Every row comes from one small tree of marks. The marks that hang from a mark follow it in brackets, in the order of their numbers. Every link used is in the known rows. Which tree was each row made from?
(in the rows, 128 means zero)
Known rows
Q_797[Q_774[Q_247[Q_33 Q_219]]]: [146 126 112 107  85 127 145 124 127 149 105 147 115 116 121 126 154 134
  95 127 141 112 106 123 170 137 161  94 123 117 135 121 132 139 106 129
 166 162]
Q_805[Q_247[Q_33 Q_774] Q_549]: [156 114 139 153 136 104 122 142 165 121 108 162 104 132  77 129 130 105
 134 101 108 123 122  75 116 118 111 152 126 146 124  87  87 153 142 143
 124 162]
Q_346[Q_204]: [123 100 115 157 102 117 132 156 189 122 152 112 131 129 133 130 131 144
 140 129 113 112 106 123 103 123 125 152 138 110 110 129 140 149 130 108
 122 111]
Q_919[Q_219[Q_247[Q_774[Q_797]] Q_381 Q_549]]: [142 109 143 103 162 151 100 132  81 112 131 112 133 128 133 140  83 118
 154 139 137 128 170 142 120 153 111 101 107 146 144 161 103  98 157 111
 130 123]
Q_805[Q_247[Q_219[Q_919]] Q_346 Q_381 Q_549]: [147 142 149 138 144 120  94 116 107  78 109 101 121 165  55 137 128 102
 127  79 130 186  77 130 150  95  59 135 103 152 125  82 132 184  97 168
 162 175]
Q_456[Q_389[Q_24] Q_783]: [113 186 138 142 126  77 122 142 145 147 140 176 127  98 171  81 173  88
  78 153 150 120 107 131 108 104 139 152 158 104  88 147 148 109  99 138
 107 104]
Q_549[Q_219[Q_247 Q_381]]: [ 97 123 116 125 144 129 102 112 101 115 126 102 139 128 102 103 108 166
 130 161 143 129 161 118 105 126 120 127 113 144  91 177 138 133 133 102
 132 107]
Q_549[Q_219[Q_247[Q_33 Q_774] Q_381]]: [ 94 115 123 122 150 139 125 129 105 112 112 118 118 120 101 106 100 143
 125 161 123 126 182  99 105 134 126 101 119 126  87 159 117 114 153 117
 128 119]
Q_919[Q_219[Q_247[Q_33] Q_381 Q_549]]: [107 102 115 105 153 146  99 126  88 105 129 135 141 118 141 135  94 126
 150 131 154 141 159 148 130 159 128 116 108 161 139 183 112  94 157  92
 128  96]
Q_549[Q_219]: [114 142 102 135 126 112 113 134 147 137 129 133 106 112  81  95 138 164
  89 132 126 114 148 110 102 111 149 132 131 141 108 143 147 139 110 120
 115 126]
Q_776[Q_33[Q_247[Q_774]]]: [149 117  85 146  91 125 143 129 186 139 129 154 132 111 138 172 158 127
 125 127 118  72 112 100 111 127 131 147 125 122 144  91 131 120 127 170
 106 150]
Q_774[Q_247[Q_219[Q_381]]]: [151 134 103 115  95 127 120 131  80 130 105 110 128 130 152 110 134 138
 138 157 123 110 100 121 151 126 115 111 140 133 141 121 147 169 112 139
 145 128]
Q_919[Q_219]: [136 139  87 121 108 121  81 136 153 124 136 139 113  96 101 111 138 144
 116 119 119  98 130 138 113 128 138 122 144 155 150 155 125 118 114 120
 115 117]
Q_381[Q_219[Q_247[Q_33 Q_774[Q_797]] Q_549 Q_919]]: [ 99 115 192 120 196 161 171 108 144 160 135 134 145 128 115 181 115  83
 135 108 149 154 153 147 145 152 161 136 102  75 132 129 104  88 147 113
 143 103]
Q_805[Q_247 Q_346 Q_381 Q_549[Q_219[Q_919]]]: [131 131 137 136 158 111  82 118 127  82  99 110 112 146   4 128 114 128
 103  96 146 186 117 114 130  88  72 144  88 163 107 114 117 169 104 176
 151 180]
Q_389[Q_24]: [135 159 121 108  98 101 105 144 119 135 136 132 126 122 139 125 146 156
 108 145 102  99 116 131  97 120 118 152 159 138 117 135 178 142 114 109
 109 129]
Q_389[Q_24 Q_456]: [133 149 131  97  90 100  69 147 110 138 117 119 139 133 139 128 151 173
 136 148 105  90 126 165  85 132 139 137 139 155 154 180 190 148 105 107
 111 131]
Q_151[Q_783[Q_456]]: [130 137 112 145  89  92 116 127 148 136 132 112 148 154 141 121 136 155
 158 135  97 130 112 128 127 115 138 130 169 129 108 115 136 140 124 118
 104 110]
Q_919[Q_219[Q_247[Q_774] Q_381]]: [123 118 111 108 133 143  80 120 102 101 124 106 134 113 122 124 104 128
 156 151 120 102 158 135 113 139 106 101 127 145 125 167 102 107 146 113
 128 117]
Q_805[Q_381]: [135 137  78 140 110 129 110 127 127  92 127 136 111 146 113 150 123 143
 140 140 131 127  98 121 140 138 108 134 125 141 118 114 141 139 103 144
 137 147]
Q_247[Q_33 Q_774]: [134 120 115 137 121 135 152 153 164 115 118 169  87 116 122 128 131 108
 124 135 100  95 140  94 115 138 145 109 156 106 122  93 110 113 146 135
 111 147]
Q_783[Q_151 Q_456]: [133 137  75 164  82 107 112  99 151 139 160 100  92 127 129 104 107 157
 191 143  80 140 119 143 121 126 141 140 180 161 113 104 126 112 112 119
 120 136]
Q_33[Q_247]: [149 132  93 148  98 103 107 115 165 128 138 125 125 142 130 161 144 136
 109 130 129 108 114 117  97 111 134 164 161 134 146 122 125 156 128 141
  93 137]
Q_805[Q_346[Q_204] Q_381 Q_549[Q_219[Q_247 Q_919]]]: [103  92 151 134 158 144 111 150 144  81 109  90 115 141  51 154  87 120
 124 118 155 208 131 143 107  88  59 107  65 127  94 138 135 163 103 144
 160 163]
Q_33[Q_247[Q_219[Q_381 Q_919] Q_774]]: [144 136 138 136 128 134 149 102 112 127 134  93 140 149 163 144 148 115
 114 119 113 110 135 117 136 101 120 139 150 118 141  83 104 159 152 166
  91 140]
Q_549[Q_219[Q_381]]: [115 137 107 129 128 121 117 122 113 112 131 118 120 118 107  87 127 177
 110 145 134 115 156 112 113 114 130 142 124 155 107 151 141 146 133 130
 113 115]
Q_456[Q_389[Q_24] Q_783[Q_151]]: [114 195 119 164 109  69 137 124 140 140 141 170 116 105 178  78 156  87
  91 161 117 139 119 124 118 112 138 152 177 116  86 143 137 104  91 158
 107 118]
Q_346[Q_204[Q_730]]: [108  89 126 157  94 112 150 148 196 120 157  95 140 130 136 117 117 152
 130 136  98 125  98 129 100 118 143 151 136  96 107 135 136 118 117  95
 126 107]
Q_204[Q_346 Q_650]: [ 99 126  67 143  71 131 129 133 193 130 119 155 163 125 160  76 151 164
 108 128 126 126 129 120 116  76 108 162 120 143  97 143 141 114 158 134
 145 154]
Q_389[Q_24 Q_456[Q_783[Q_151]]]: [130 164 123 126  90  79  91 131 104 141 113 121 147 132 162 109 163 141
 133 150 114 125 133 168  94 130 164 145 169 152 146 177 183 118  87 123
 110 129]
Q_456[Q_783[Q_151]]: [135 150  96 177 114  93 143 108 149 122 137 148 129 128 154 101 161 102
 127 139 140 142 116 127 128 124 165 160 184 129 118 116 135 106  91 130
 113 124]
Q_776[Q_33[Q_247[Q_219]]]: [141 133  82 147  82 122 141 127 168 149 138 142 143 114 151 155 170 138
 116 107 118  93  92 115 119 127 133 144 127 130 154 102 159 134 109 158
 119 127]
Q_919[Q_219[Q_247 Q_549]]: [115 112 112 110 152 133  81 128 114 131 135 134 137 121 115 144 108 117
 132 122 148 131 146 154 121 144 136 115 109 153 135 172 126 102 123  76
 127 113]
Q_797[Q_774[Q_247[Q_33 Q_219[Q_381 Q_919]]]]: [140 118 131 101 106 145 160 103 109 140 110 137 141 116 135 122 156 142
 109 131 159 117 111 131 193 138 155 107 114 122 138 122 116 137 124 138
 160 151]
Q_919[Q_219[Q_247[Q_33 Q_774[Q_797]] Q_549]]: [135 108 134 111 159 146 107 155 122 134 123 145 109 112 105 146  90 100
 128 119 126 136 167 131 110 159 139  81 118 127 151 155 102  77 146 104
 132 129]
Q_381[Q_219[Q_919]]: [100 146 145 131 145 136 143  90 174 149 147 129 148 112 110 146 161 127
 123 106 142 116 117 154 146 121 160 178 129 102 131 129 127 129 115 129
 127  92]
Q_381[Q_219[Q_247[Q_33] Q_549 Q_919]]: [ 72 114 168 122 188 152 157  92 143 155 141 141 162 128 123 177 129  95
 135 106 167 157 139 161 154 149 168 160 100  95 121 149 120  96 135  90
 140  82]
Q_776[Q_33[Q_247[Q_219[Q_549]]] Q_389[Q_24]]: [136 138  76  95  90 111 170 172 130 161 127 168 136  97 181 162 157 121
  97 101 139  95 101 136 145 128  94 150 111 137 167  93 164 123 109 159
 125 116]
Q_805[Q_346[Q_204[Q_650]] Q_381 Q_549[Q_219[Q_247]]]: [ 93  93 121 133 112 133  99 163 155  71  84  98  95 155  77 138  65 129
 124 129 144 205 129 138  96  84  49 100  65 134  85 157 132 165 112 156
 166 170]
Q_774[Q_797]: [183 141 136 145 118 127 120 145 166 132 149 137 109 127 106 123 128 156
 132 134 123 115 106 115  95 140 127 131 153 119 163 125 141 133 117 135
 129 133]

Write each row's tree
[153 124 199 122 180 177 210 145  85 130 136 135 120 136 169 116 119 104
 130 101 120 146 151 114 164 148 137  97 123 103 160  70 106 113 174 151
 120 130]
Q_247[Q_33 Q_219[Q_381 Q_549 Q_919] Q_774[Q_797]]
[133 121 108 107 137 135 102 126  94 103 140 134 132 118 147 119 116 141
 134 121 148 116 150 151 139 139 130 142 113 177 150 154 122 121 146 115
 109 111]
Q_919[Q_219[Q_381 Q_549]]
[ 80 110 140 124 176 151 134 102 115 126 128 119 156 111  96 103 119 162
 125 148 159 142 165 119 130 133 139 127 111 134 102 173 112 108 149 110
 123  95]
Q_549[Q_219[Q_247[Q_33] Q_381 Q_919]]
[119 151 118 154  93  85 117 127 161 140 138 134 136 143 150 106 132 138
 148 145  97 128 108 123 131 111 128 124 158 118  93 126 121 139 124 135
 104 105]
Q_151[Q_783[Q_456[Q_389]]]
[112 104 119 109 157 142 105 145 118 128 120 148 115 113 113 147  99  95
 128 121 130 127 168 135 121 153 143  90 116 135 132 154 103  83 143  91
 124 126]
Q_919[Q_219[Q_247[Q_33 Q_774] Q_549]]
[155 132 168 132 129 116 116 145 112  74 101 119  93 149  91 105 120  83
 130  93  95 151 119 104 113  97  72 118 132 137 124  79 117 178 147 159
 143 167]
Q_805[Q_247[Q_33 Q_219[Q_381] Q_774] Q_346 Q_549]
[148 112 104 108  88 126 136 120 148 140 105 162 115 112 110 139 148 141
 105 144 157 103 111 120 163 142 162 112 121 121 133 132 118 129 115 129
 158 168]
Q_797[Q_774[Q_247[Q_33]]]
[173 145 172 130 149 143 165 160  99 145 137 122  94 152 148 127 120  98
 115 103  97 126 135 114 130 130 131  92 130 102 145  65 141 138 129 130
 128 156]
Q_247[Q_219[Q_549] Q_774[Q_797]]
[113 113 127 133 171 144 119 120 119 119 109 129 128 135  67 152 107 143
 128 125 169 181 134 120 138 109  88 127  62 161 106 133 119 151  92 139
 147 156]
Q_805[Q_381 Q_549[Q_219[Q_247 Q_919]]]
[176 142 145 139 126 122 147 141 119 148 134 108 104 161 150 163 123 100
  96 103 103 130 138 109 109 115 130 117 147 109 160  79 124 154 140 156
 104 158]
Q_33[Q_247[Q_219[Q_549] Q_774[Q_797]]]
[ 77 111 177 118 194 157 168  99 139 153 132 139 150 128 122 181 123  77
 134 109 152 145 154 151 155 144 165 145 100  82 112 127 106  92 144 100
 136 100]
Q_381[Q_219[Q_247[Q_33 Q_774] Q_549 Q_919]]
[128 155 139 108 103  86  81 145 108 145 112 124 156 127 156 111 176 142
 123 142 141 108 124 173  86 124 164 146 153 142 149 181 191 123  92 106
 109 117]
Q_389[Q_24 Q_456[Q_783]]
[120 105 127 101 159 148  98 122  76 106 128 116 139 128 142 140  92 112
 154 139 141 120 170 145 131 145 114 111 103 154 125 158 105 103 154  99
 123 121]
Q_919[Q_219[Q_247[Q_774] Q_381 Q_549]]
[138 114 139 101 122 143 167 113 114 158 112 154 134 121 130 137 155 123
  94 115 167 127 114 135 198 139 172 106 101 118 139 110 121 129 115 122
 157 162]
Q_797[Q_774[Q_247[Q_33 Q_219[Q_549 Q_919]]]]
[115 162 116 126  99  98  87 134 150 162 161 124  96 101 139  88 124 147
 147 151 105 113 105 150 101 107 119 135 150 135  90 131 143 118 123 116
 114 113]
Q_783[Q_456[Q_389[Q_24]]]
[148 134 119 150 128 117 127 149 107 103  93 135  92 156  82 141 115  97
 132  83  92 162 107  76 148 123  83 114 105 148 117  69 101 161 121 175
 158 177]
Q_805[Q_247[Q_33 Q_219 Q_774] Q_381 Q_549]
[141 111 145 135 143 145 128 146 152 130 123 139 110 129 106 148 100 109
 151 153 112 124 138 101  93 159 125  86 145  88 127 132 111  96 143 109
 144 136]
Q_219[Q_247[Q_33 Q_774[Q_797]]]
[106  99 156 125 176 162 128  72 108 111 149 106 196 138 143 135 129 147
 182 162 176 125 121 146 150 142 109 157 115 130 114 152 110 123 148  94
 125  96]
Q_219[Q_247 Q_381 Q_919]
[138 111 142  97 123 149 171 106  94 143 112 144 144 125 148 132 148 131
 106 124 173 128 119 137 204 141 161 113  98 128 139 116 117 134 129 129
 157 155]
Q_797[Q_774[Q_247[Q_33 Q_219[Q_381 Q_549 Q_919]]]]
[116 173  92 153  77  87 106 113 143 154 165 118  81 109 149  85 104 144
 163 162  63 137 120 142 111 115 119 133 174 151  88 125 129 110 111 141
 114 130]
Q_783[Q_151 Q_456[Q_389[Q_24]]]
[177 133 147 123 123 146 152 157 132 168 109 136 116 106 109 115 131 135
 117 131 123 139  99 107 144 147 142  81 152  96 189 117 123 129 116 164
 152 129]
Q_774[Q_247[Q_33 Q_219[Q_919]] Q_797]
[ 97  74 185 113 216 179 177  97  81 110 134 138 174 147 166 157 102  98
 172 148 177 144 163 133 172 158 129 136  92 119 111 118  85  93 186  93
 113 116]
Q_219[Q_247[Q_33 Q_774] Q_381 Q_549 Q_919]
[118 110 122 109 157 137  93 134 111 130 127 130 125 122 115 149 103  98
 132 126 133 120 162 142 122 141 133 100 110 140 126 151 111  95 133  87
 123 131]
Q_919[Q_219[Q_247[Q_774] Q_549]]
[ 89  84 115 155  68 116 155 144 217 120 134 105 142 140 161  98 104 165
 128 139 103 126  96 132 111 109 139 154 125  99 101 149 113 109 132 113
 125 110]
Q_346[Q_204[Q_650 Q_730]]
[ 88 127 144 123 157 130 126 102 129 144 140 123 145 144 130 179 118  98
 139 119 151 142 134 161 130 141 149 160 103 106 110 154 147 123 120  81
 148  95]
Q_381[Q_219[Q_247 Q_549]]
[165 144 157 130 122 154 172 162 104 113 124 125  89 129 155 100 115 120
 133 121  79 123 141  95 121 146 119  77 156 100 152  88 122 127 158 163
 135 132]
Q_247[Q_33 Q_219[Q_381] Q_774[Q_797]]
[157 136 183 129 153 172 193 141 111 126 131 124 116 122 149 101 130 121
 132 112  99 128 139 105 148 143 128  88 147  94 158  80 103 116 163 167
 125 125]
Q_247[Q_33 Q_219[Q_381 Q_919] Q_774[Q_797]]
[126 142 149 130 142 150 153 101  97 121 151 107 158 135 164  97 159 145
 138 116 134 120 106 140 164 120 123 143 133 134 134 105 140 154 128 124
 119 102]
Q_247[Q_219[Q_381 Q_919]]
[179 152 133 144 105 117 132 140 139 144 132 100 101 149 135 150 132 113
  98 113  86 116 129 102  94 111 123 111 166 103 159  85 122 157 132 168
 108 156]
Q_33[Q_247[Q_219 Q_774[Q_797]]]
[136 139  75  90  66 108 131 171 140 161 109 151 144  96 169 153 169 146
 122 111 129  76 102 157 125 135 106 133 110 144 197 136 174 131  95 167
 131 116]
Q_776[Q_33[Q_247[Q_219]] Q_389[Q_24 Q_456]]
[108 112 164 123 184 159 147 118 117 131 122 114 139 111  87 106 105 151
 125 151 140 140 180 103 120 138 131 102 115 113 112 152  96  99 161 134
 127 116]
Q_549[Q_219[Q_247[Q_33 Q_774[Q_797]] Q_381 Q_919]]
[ 97 135 161 124 172 140 160  92 148 153 151 139 152 127 130 162 151 110
 120  95 163 134 130 164 163 126 168 187 105 111 132 120 131 124 124 115
 121  96]
Q_381[Q_219[Q_549 Q_919]]
[138 140 127 140 122 127 137  93 116 129 146  95 156 148 164 140 154 137
 114 114 132 125 114 132 135 105 125 158 149 134 153 110 122 165 140 152
  97 116]
Q_33[Q_247[Q_219[Q_381 Q_919]]]
[186 136 130 120  98 138 140 162  99 138 103 124 104 116 135 108 111 145
 135 149 114 136 106 103 130 153 119  81 154 113 184 130 135 143 130 169
 159 127]
Q_774[Q_247[Q_33 Q_219[Q_381]] Q_797]
[107 102 120 129 135 145 118 112 110  93 131 128 149 136 150 132 106 141
 177 168 146 129 128 125 117 158 111 130 132 131 113 167 124 118 156  94
 138  98]
Q_219[Q_247[Q_33] Q_381]
[133 144 128 146 136  99 110 117 105 139 140 116 142 160 112 114 145 121
 119  90 113 125  99 112 146 130 139 160 136 143 117 103 139 153 126 103
 133 122]
Q_805[Q_247[Q_219[Q_549]]]
[132 138 138 125 137 137 150 124  65 113 146 117 135 158 190 111 133 129
 136 113 134 133 119 142 155 128 123 142 117 149 128 103 162 161 133 104
 123 113]
Q_247[Q_219[Q_381 Q_549]]
